What can hang from each mark:
Z125: Z74 Z646
Z687: Z402
Z506: Z402
Z898: Z220
Z402: Z74 Z286 Z506 Z687
Z352: Z74
Z74: Z352 Z402
Z220: Z687 Z898
Z646: Z125
Z286: Z402

Known rows, with every way that one mark hangs from another:
Z220{Z687{Z402{Z74 Z286 Z506}} Z898}: [-1.938  4.108 -2.847  4.417 -3.098 -4.090 -3.463  3.177 -4.124 -7.612
 -0.216 -6.817  4.361  3.187 -0.071  8.184  5.864 -3.529  5.615  2.447]
Z898{Z220{Z687{Z402{Z74 Z286}}}}: [-1.182  0.831 -5.511  3.542 -6.028  1.021 -0.345  3.528 -2.624 -8.914
 -0.861 -0.754  4.766  0.413 -0.297  5.370  3.198 -0.962  4.762 -0.789]
Z687{Z402{Z74 Z286 Z506}}: [-4.520  3.027 -2.719  0.695 -5.126 -0.984 -1.444  4.297 -3.834 -7.122
  2.426 -6.892  3.691  0.330  0.249  6.959 -3.548  4.846  2.845  1.537]
Z220{Z687{Z402{Z506}} Z898}: [-0.353  4.115  0.205  2.767 -0.584 -3.465 -4.053  2.946 -2.111 -4.855
 -0.731 -2.480  1.812  4.452  0.816  2.742  7.427 -6.524  4.052  3.494]
Z125{Z74{Z352 Z402{Z506}} Z646}: [-7.072  4.187  2.602  2.439 -1.410 -2.232 -0.528  3.432 -3.069 -4.616
 -6.267  0.613  1.680  2.623 -3.546  2.720  3.640  3.060  7.545  4.614]
Z646{Z125{Z74{Z352 Z402{Z687}}}}: [-1.689 -0.463  3.811  1.373  0.612  0.711  0.850  2.386 -1.599 -0.638
 -3.354  3.356 -0.677  2.445 -3.202 -0.645  5.930 -2.492  1.421  3.771]
Z402{Z286 Z506}: [-2.194  0.295 -1.762  0.273 -1.435 -0.204 -0.088 -0.852 -0.294 -2.416
  0.828 -5.213  1.872 -3.173  1.078  3.025 -0.510  2.808  3.353  2.213]
Z125{Z74{Z352 Z402} Z646}: [-4.932  2.711  1.781  3.244 -1.365 -1.683  0.408  3.397 -2.710 -4.776
 -7.707  4.086  2.038  5.174 -3.893  2.872  4.418  1.332  5.260  2.580]
Z898{Z220}: [-1.127 -1.222 -3.148 -0.483 -2.431  1.487  0.938 -1.216  0.872 -1.888
 -0.145  2.565 -0.166 -3.166  0.783 -1.694  0.856  0.485  3.485 -0.149]
Z506{Z402{Z74}}: [-3.144  0.901 -0.156 -0.029 -3.073 -2.824  0.045  0.993 -3.642  0.100
 -1.006 -4.375  0.447 -1.123 -2.077  2.052 -2.914  2.838  2.073 -1.543]
Z898{Z220{Z687{Z402{Z74{Z352} Z506}}}}: [-5.476  4.759 -2.188  3.290 -4.914 -2.009 -1.638  4.990 -2.923 -6.806
  1.207 -2.225  4.448 -1.078 -1.110  3.405  4.089  0.050  8.561  1.626]
Z125{Z74{Z352 Z402{Z286 Z687}}}: [-3.611  1.170  1.719  1.418 -1.604 -0.902  1.846  3.896 -0.304 -2.175
 -4.346  3.969  2.407  4.475 -2.569  2.970  5.559  0.144  3.707  3.403]
Z352{Z74{Z402{Z506}}}: [-3.590  3.554  1.254 -1.357 -3.348 -0.425  1.348 -0.058 -3.605 -3.265
 -3.621 -5.880 -0.634  2.025 -2.058  2.803  2.861  3.324  0.917  1.483]
Z402{Z506 Z687}: [-1.531  1.887  2.442  0.446 -1.400 -0.682 -0.841 -1.502  0.395  1.814
  1.986 -3.770  0.347 -3.321  0.136 -2.562 -1.073  0.328  2.645  4.328]
Z687{Z402{Z74{Z352}}}: [-4.870  4.088 -0.444  1.845 -3.330 -3.191 -1.129  6.051 -3.650 -5.105
  1.888 -1.202  3.843  4.118 -1.619  5.095 -0.894  2.378  2.236 -0.464]
Z646{Z125{Z74{Z352 Z402{Z286 Z506 Z687}}}}: [-3.266 -0.535  2.627  1.681 -0.299  0.540  0.798  1.906 -1.847 -2.305
 -2.567 -0.466  0.786  0.199 -2.461  1.558  5.569 -0.373  3.887  5.343]
Z125{Z74 Z646}: [-2.278  1.734  0.262  2.395  0.213  0.086  0.683  1.089 -1.942 -2.969
 -3.963  2.535  1.097  0.781 -1.483  0.119 -1.737  1.527  1.537  1.919]
Z646{Z125{Z74{Z352 Z402}}}: [-2.499 -0.493  2.735  0.438  1.693  0.608  0.642  3.612 -2.214 -1.806
 -3.363  3.081 -1.317  2.647 -2.991  0.906  6.005 -1.251  1.569  2.609]
Z352{Z74{Z402{Z286 Z506 Z687}}}: [-2.216  2.205  0.107  1.003 -5.445 -0.020  2.648 -1.861 -3.049 -4.167
 -4.156 -6.495  1.958  1.825 -1.855  3.721  3.181  2.393  1.126  2.572]
Z286{Z402{Z74 Z506}}: [-3.709  2.745 -2.591  0.355 -2.196 -1.487 -1.116  2.143 -3.533 -2.989
  4.042 -5.424  1.365 -0.924 -0.948  4.331 -5.297  4.586  0.856  3.872]
Z74{Z352 Z402{Z286 Z506}}: [-4.823  1.350  0.236  1.252 -2.833 -2.180 -0.370  1.769 -1.162 -4.226
 -3.431 -2.859  2.805  2.088 -1.795  5.892  6.306  2.293  7.326  2.753]
Z687{Z402{Z74 Z506}}: [-5.116  4.530 -0.307 -0.594 -3.966 -1.559 -2.410  4.926 -4.029 -4.833
  3.306 -6.123  1.598  0.342 -0.147  4.014 -3.963  4.136  2.474  1.892]

Rows:
[-5.782  3.292 -0.503  4.060 -4.086 -4.010  0.032  0.048 -1.799 -1.754
  2.759 -7.975  5.547 -3.949 -1.851  4.825 -0.642  4.046  7.151  3.076] -> Z402{Z74{Z352} Z286 Z506 Z687}
[-1.728  3.836 -3.172  6.646 -2.460 -5.503 -2.352  4.272 -3.926 -7.959
 -1.649 -2.399  6.323  6.506 -1.278  9.058  8.455 -5.158  5.505  0.296] -> Z220{Z687{Z402{Z74{Z352} Z286}} Z898}
[-3.855  1.240  1.430  2.695 -3.894 -2.205 -0.052  0.489 -0.478 -2.814
 -3.188 -2.498  3.668  1.824 -2.065  3.802  6.353  0.649  7.034  4.310] -> Z74{Z352 Z402{Z286 Z506 Z687}}
[-2.683 -0.409 -2.661  1.268 -4.298 -2.341  1.080  0.156 -3.586 -2.217
 -1.823 -5.185  2.634 -1.197 -1.641  5.158 -2.466  3.436  2.633 -1.997] -> Z506{Z402{Z74 Z286}}
[-2.296 -0.096  2.055  0.884  3.337 -0.035  0.814  2.683 -1.373 -0.180
  0.278  2.552 -0.443 -0.464 -1.703 -0.756  2.649 -0.907  0.497  1.820] -> Z646{Z125{Z74{Z352}}}
[-2.617  2.675 -1.327  1.670 -3.520 -1.364 -0.863  0.798 -2.814 -1.582
  4.135 -5.125  2.145 -1.182 -1.277  2.419 -5.243  3.117  0.809  5.385] -> Z286{Z402{Z74 Z506 Z687}}
[-2.249  1.421 -3.834  1.509 -4.992 -0.203 -0.433  4.347 -3.696 -7.381
  0.929 -3.155  4.222  3.014 -0.260  7.346 -2.650  2.920  0.346 -0.884] -> Z687{Z402{Z74 Z286}}
[-6.081  4.347  3.624  3.651 -2.539 -2.240 -0.236  2.167 -2.392 -3.288
 -6.202  0.952  2.414  2.424 -3.718  0.930  3.489  1.704  7.413  6.051] -> Z125{Z74{Z352 Z402{Z506 Z687}} Z646}
[-4.116 -0.323  1.520  0.418  0.690  0.392  0.465  3.063 -2.323 -3.393
 -2.808 -0.813  0.096  0.403 -2.171  3.214  5.492  0.840  3.956  4.034] -> Z646{Z125{Z74{Z352 Z402{Z286 Z506}}}}
[-5.821  4.228 -1.892  1.903 -1.713 -3.846 -0.936  3.170 -3.556 -2.921
  4.188 -4.359  3.228 -0.188 -1.798  5.272 -2.955  4.794  3.383  3.972] -> Z286{Z402{Z74{Z352} Z506}}
[-0.544  1.165 -0.482  1.079 -1.644 -0.240 -0.561 -0.305 -0.745 -0.840
  2.861 -0.831  1.576  0.187  0.106 -0.480 -3.178  0.399 -0.550  6.337] -> Z286{Z402{Z506 Z687}}
[-1.803  2.248 -2.044  1.490 -3.923  1.009 -1.521  3.324 -1.124 -6.175
  0.038  0.302  2.270 -0.763  0.775  0.436  3.886 -2.121  5.384  2.275] -> Z898{Z220{Z687{Z402{Z506}}}}
[-1.691  0.935  3.152 -0.449 -3.555  0.201 -1.214 -0.230 -0.650 -0.372
 -2.562 -2.898 -0.705  0.868 -1.495 -0.156  3.114  0.036  3.695  4.619] -> Z74{Z402{Z506 Z687}}
[-0.253  3.947 -1.485  4.096 -1.957 -3.836 -3.319  3.773 -3.786 -5.753
 -0.910 -2.634  2.870  5.717 -0.922  5.518  6.182 -5.894  2.743  0.580] -> Z220{Z687{Z402{Z74}} Z898}
[-6.771  4.443 -2.071  2.126 -4.530 -3.258 -1.318  5.404 -3.870 -7.242
  2.662 -5.904  5.468  1.125 -0.631  7.843 -1.350  4.895  5.254  1.484] -> Z687{Z402{Z74{Z352} Z286 Z506}}
[-4.238  2.310  1.726  2.870 -3.780 -5.182  0.508  0.776 -3.070  1.467
 -0.671 -3.010  3.095 -0.564 -3.388  0.907 -0.873  1.173  4.257  0.084] -> Z506{Z402{Z74{Z352} Z687}}
[-2.565  1.150  1.061  1.561 -1.855  1.069  0.120  2.264 -2.761 -4.696
 -7.767  2.971  0.086  4.311 -2.986  2.079  1.950  1.308  2.678  2.503] -> Z125{Z74{Z402} Z646}
[-3.155  2.012 -4.911  4.780 -5.614 -0.975 -0.038  4.438 -2.609 -8.933
 -0.777  0.302  6.566  1.178 -1.141  6.107  5.149 -0.983  6.971 -0.568] -> Z898{Z220{Z687{Z402{Z74{Z352} Z286}}}}
